What can hang from each mark:
ziri: vopes
zetub: komobu
vopes: foga vuke ziri
foga: komobu vopes
vuke: komobu
komobu: foga lirov vuke
lirov: komobu

Each row was made from one small tree. The marks that hang from a mark follow it in brackets, in alphabetical order. Every link used is in the known rows. Write each row's tree.
Known rows:
foga{komobu vopes}: [-27.2  24.5   1.3  13.4  18.0 -17.2  -0.3  25.9   9.9  10.5   9.4  14.8
 -23.5  40.8  -5.4   5.0   4.6 -18.1   1.8 -21.5  17.2]
zetub{komobu}: [-23.1  14.9  -3.6  -6.9  -0.7  -7.8 -10.6   0.8  15.5  14.0  21.8   5.8
 -45.1  16.7   0.1  10.7 -17.4  -8.9  23.6 -32.8  24.9]
lirov{komobu{foga{vopes} vuke}}: [-12.7  15.9  -5.5  15.2  17.7   7.0   2.5  10.9  18.3   1.1  -2.9   8.7
 -45.4  32.5 -30.8  27.5   8.6  -6.0 -15.9 -18.3 -20.7]
lirov{komobu{foga{vopes{vuke}}}}: [-31.0  22.5  26.9  32.4  29.8  -2.3  32.2   9.7  29.1 -11.0 -22.7   7.5
 -26.6  26.3 -33.5  31.4  -0.4  -9.5 -25.8 -40.2  18.0]
vuke{komobu{foga{vopes{ziri}} lirov}}: [-26.1  30.8 -12.7  46.8   7.5 -18.9  -0.4  11.8   0.3  21.9   5.1   8.3
 -35.4  19.8 -49.7  22.8   4.8  -6.5  -5.4 -31.4   1.4]
foga{komobu}: [-34.8  17.5  -5.3  -1.4   8.2 -16.1  -3.9   9.8   5.0  21.1  20.4  -4.5
 -31.4  37.2  -5.3   5.9  -1.6 -10.2  24.9 -14.6  12.2]
komobu{foga{vopes{ziri}} vuke}: [ -6.0  15.6 -18.0  42.6   7.2  -8.8 -17.4  20.1  -3.1  32.1  25.0  21.7
 -50.0  27.1 -30.0  14.9  20.0  -5.6 -10.4 -37.5 -13.2]
vopes{foga{komobu{lirov vuke}} ziri}: [  3.7  13.3 -55.3  -4.8  -5.7 -17.5 -25.1  22.1   0.2  48.3  71.6   8.6
 -58.3  25.6 -32.7  26.3  20.2 -10.6  54.3 -11.8 -27.0]
ziri{vopes{foga{komobu}}}: [-14.8   8.6  -3.6  30.4   7.2 -29.6   3.1  26.7  14.9  37.3  48.5  -0.9
 -30.8  17.4 -20.1  21.3   4.5  -1.7  36.1 -37.7  18.6]
komobu{foga{vopes} lirov vuke}: [ -9.5  21.9 -35.9  -0.6   0.8  -2.3 -29.9  -0.9  -9.0  18.7  12.0  12.1
 -51.9  27.6 -32.2  10.4  14.8  -7.2  -7.1 -21.0 -22.0]
vuke{komobu{foga{vopes} lirov}}: [-35.3  37.8 -10.2  21.6   9.1 -13.4  -5.8   0.3   3.9  13.0 -14.2  -0.6
 -30.5  24.2 -43.4  17.1  -5.3  -9.6  -9.5 -25.0   3.9]
ziri{vopes{foga}}: [ -9.4  23.8 -15.8  32.9  -1.2 -24.3  -6.2  16.1  18.5  52.0  44.5  -0.7
 -39.0   4.5 -30.3  17.1  -7.1   4.9  26.6 -50.7  17.6]
ziri{vopes}: [-22.8  14.5  -3.8  21.5   1.1 -24.3  -4.8   7.9   6.0  36.0  22.5  -7.2
 -40.8  13.0 -22.5   5.2  -5.3   9.6  17.8 -41.6  22.3]
ziri{vopes{foga{komobu} vuke}}: [-23.1  10.9  13.8  25.8  17.0 -34.9  15.3  27.0  19.8  31.4  31.6  -4.6
 -30.6  17.2 -29.0  27.2   5.2  -6.2  36.1 -52.1  39.1]
vuke{komobu{lirov}}: [-39.2  42.6 -24.9 -16.5  -1.5 -16.1 -15.1  -8.1   6.6  31.1  -0.7 -21.0
 -41.7  22.8 -40.2  11.8 -19.4  -5.4  30.1 -13.4   5.6]
zetub{komobu{foga lirov}}: [-21.1   0.6 -16.0  -1.3  -7.3  -2.2 -13.5 -16.1  -3.2   1.4  23.9   4.9
 -47.1  11.0  -9.7  18.4  -5.8  -4.4  14.8 -27.0   6.8]
vopes{vuke}: [-37.5  34.4   1.5  -2.3  10.2 -15.5  -0.7  -1.1  14.1  30.6  -0.1  -7.8
 -38.3  23.9 -23.8   8.5 -12.4  -9.1  14.5 -41.6  29.3]
komobu{foga{vopes{ziri}}}: [-16.1  21.1  -3.4  64.9   9.8 -12.8   1.1  18.6   2.7  25.8  21.8  24.1
 -31.7  21.2 -23.6  14.1  10.4  -4.2 -20.5 -45.8   5.8]
komobu{foga lirov vuke}: [-16.0  14.5 -41.7 -15.6  -9.8  -1.1 -33.8 -17.0 -13.9  30.1  23.0  -7.5
 -59.5  24.7 -31.1  11.6   8.1  -0.1  16.1 -13.7 -27.4]
foga{komobu{lirov} vopes}: [-23.0  23.7 -20.5  -4.8  10.8 -16.6  -8.3  16.8   0.2   6.8  15.6  14.5
 -29.8  36.9 -15.2   6.4   8.8 -15.2   9.4 -10.7   5.4]
zetub{komobu{lirov}}: [-17.9  13.2 -25.4 -25.3  -7.9  -6.5 -18.4  -7.9   5.9   9.3  27.7   5.2
 -51.4  13.2  -8.2  11.4 -13.6  -6.8  30.9 -23.0  13.1]

Write each row's tree:
[-18.8  11.6 -40.6 -42.0  -2.1 -12.0 -29.8   2.3  -9.9  23.1  30.2  -7.9
 -55.8  39.1 -19.4   8.4  11.3  -9.7  42.1   3.9 -18.0]  foga{komobu{lirov vuke}}
[ -4.6  20.3 -53.0 -29.8  -4.6 -10.8 -31.1   9.4   2.6  38.9  52.1  -0.1
 -53.5  30.7 -26.9  21.0  10.6 -14.2  50.7  -4.9 -23.8]  vopes{foga{komobu{lirov vuke}}}
[ -0.4  14.3 -38.1  24.6  -0.5  -8.1 -24.2  11.0 -12.2  28.6  30.7  20.8
 -56.2  23.8 -38.6  15.8  24.7  -3.2  -3.4 -27.2 -24.5]  komobu{foga{vopes{ziri}} lirov vuke}
[-31.9  45.1  -4.2  18.6  17.2 -28.7   6.5  19.8  14.8  24.0  -8.2   4.0
 -38.3  22.0 -56.0  22.2  -2.3 -13.9  10.2 -40.7  27.0]  foga{vopes{vuke{komobu{lirov}} ziri}}
[  1.5   3.2 -39.7 -10.8  -2.5 -25.8 -22.3  19.1  -0.2  39.8  58.5  -4.3
 -55.6  19.2 -34.1  23.6  18.3  -0.7  53.1 -20.1 -10.9]  ziri{vopes{foga{komobu{lirov vuke}}}}
[-27.5  20.5  16.5  34.5  27.2 -28.5  17.2  37.3  12.4  13.7  12.5  20.4
 -27.8  36.2 -21.4  16.7  15.4 -18.3   4.9 -42.8  33.7]  foga{komobu vopes{vuke ziri}}
[-44.8  14.5  15.6  22.1   9.9 -31.1   9.7  -6.4   0.2  17.6 -13.5 -28.2
 -39.5  10.1 -59.3  27.5  -3.5   6.3  15.5 -46.6  30.8]  ziri{vopes{vuke{komobu{foga lirov}}}}
[-17.8   9.3  -7.0   7.7   9.0 -34.9   7.5  17.1  10.1  28.4  38.3  -5.6
 -36.9  13.9 -37.3  28.5   9.3  -4.0  43.1 -42.0  27.3]  ziri{vopes{foga{komobu{lirov}} vuke}}
[-46.3  54.6  19.0  11.8  26.3 -23.0   9.2  18.5  26.8  19.1 -34.4  -4.4
 -26.3  30.0 -41.1  15.6 -16.2 -20.1  -0.8 -45.5  41.4]  foga{vopes{vuke{komobu}}}
[-11.9  19.4 -34.5 -27.4   7.7 -13.2 -25.6  19.0  -5.0  13.1  18.9  12.3
 -48.4  42.4 -19.7   7.0  18.1 -17.3  19.1  -3.9 -13.8]  foga{komobu{lirov vuke} vopes}
[-24.2  26.9 -20.1 -11.1   7.8 -20.0  -1.0   7.9  14.1  27.3  32.1  -1.7
 -35.4  24.6 -29.7  25.5   1.9 -17.4  40.6 -27.5  14.3]  vopes{foga{komobu{lirov}} vuke}
[-46.6  25.9  20.8  47.0  14.9 -23.8  15.5   5.1  10.3  30.5  -6.1 -15.6
 -35.9  20.2 -49.3  28.9  -5.8  -6.2   9.0 -48.8  27.9]  vopes{vuke{komobu{foga}} ziri}
[-41.3  24.4  -0.5  28.2   7.0 -23.2   7.6  -5.3   0.7  26.8  -0.2 -16.5
 -42.1  17.0 -57.4  29.9  -1.0  -3.8  16.5 -38.4  16.0]  vopes{vuke{komobu{foga lirov}} ziri}
[-14.9  19.3 -22.8  13.4   6.5 -26.3   4.1  19.9  10.9  36.8  51.8   7.0
 -39.9  19.9 -36.5  30.3  11.6 -13.8  44.1 -33.8  12.0]  vopes{foga{komobu{lirov}} vuke ziri}
[-41.8  30.3 -16.1   7.2  -1.2 -11.9 -10.8 -16.0  -2.3  23.1  -3.2 -20.9
 -38.2  20.9 -42.5  18.1 -11.7  -2.0  14.0 -17.0  -0.7]  vuke{komobu{foga lirov}}
[-15.9  25.6 -38.9  -7.2  -2.3 -14.9 -13.2   8.3   8.7  33.1  49.1   2.4
 -35.7  24.5 -20.8  18.9   0.1 -12.7  41.6 -12.6  -4.7]  vopes{foga{komobu{lirov}}}
[-44.3  39.1  11.1  22.7  14.4 -28.3  10.5  12.7  19.4  38.2  -3.0 -14.9
 -39.7  22.0 -47.0  22.5 -12.6  -9.1  24.6 -44.1  34.0]  vopes{vuke{komobu} ziri}
[ -0.7  14.5 -33.6  13.6   1.7 -17.3 -17.6  30.8   9.5  52.3  64.8   8.2
 -52.3  29.6 -24.7  24.7  16.0 -12.9  46.9 -22.0 -15.0]  vopes{foga{komobu{vuke}} ziri}
[-25.0  22.9  15.1  61.1  19.2 -17.8  13.1  19.0   8.6  19.8   5.0  20.6
 -31.1  21.2 -32.8  19.3  11.7  -9.3 -21.4 -60.0  24.6]  komobu{foga{vopes{vuke ziri}}}
[-19.4   8.0 -11.3   0.0   6.4   7.7  -2.2  -6.3  12.3  11.8   7.7 -10.6
 -53.6  28.7 -30.1  27.5   2.0   0.7   7.2 -11.3 -25.1]  lirov{komobu{foga vuke}}
[-10.6  -3.8 -29.9 -24.2 -10.9   1.0 -31.4 -14.4  -7.9   7.1  28.3   2.3
 -64.9  17.7 -15.7  19.5   3.7  -5.7  24.5 -20.4 -12.5]  zetub{komobu{foga lirov vuke}}
[-10.1  22.5 -32.0 -11.2   3.4 -12.0 -23.2  19.7  12.2  43.3  46.0  -0.4
 -47.8  34.3 -18.6  18.7   6.0 -16.6  43.4 -14.3 -12.3]  vopes{foga{komobu{vuke}}}
[-15.5  -2.9  -8.3  -6.1  -2.3   0.7 -23.6  -4.8   1.8  11.4  21.7   2.5
 -58.9  21.7  -7.6  18.3  -0.5  -7.9  16.3 -29.7  -1.1]  zetub{komobu{foga vuke}}
[ -5.4   1.3 -11.7  37.0   0.9  -9.4  -3.8  11.5  -0.1  -0.1  33.1  33.4
 -44.0  10.1 -17.2  22.8  11.2  -7.7  -4.5 -41.6   7.8]  zetub{komobu{foga{vopes{ziri}} lirov}}
[-51.1  32.8   1.7   3.0   9.1 -17.2   2.2 -15.7   3.3  16.9 -19.5 -24.4
 -37.7  20.6 -51.2  24.2 -11.6  -7.9  13.1 -31.9  18.9]  vopes{vuke{komobu{foga lirov}}}
[-12.0  19.3 -19.8  36.2   4.5 -22.0  -0.7  29.0  15.0  46.2  61.9  11.5
 -34.1  23.2 -19.2  23.2   7.2 -12.3  37.1 -29.4   4.8]  vopes{foga{komobu} ziri}
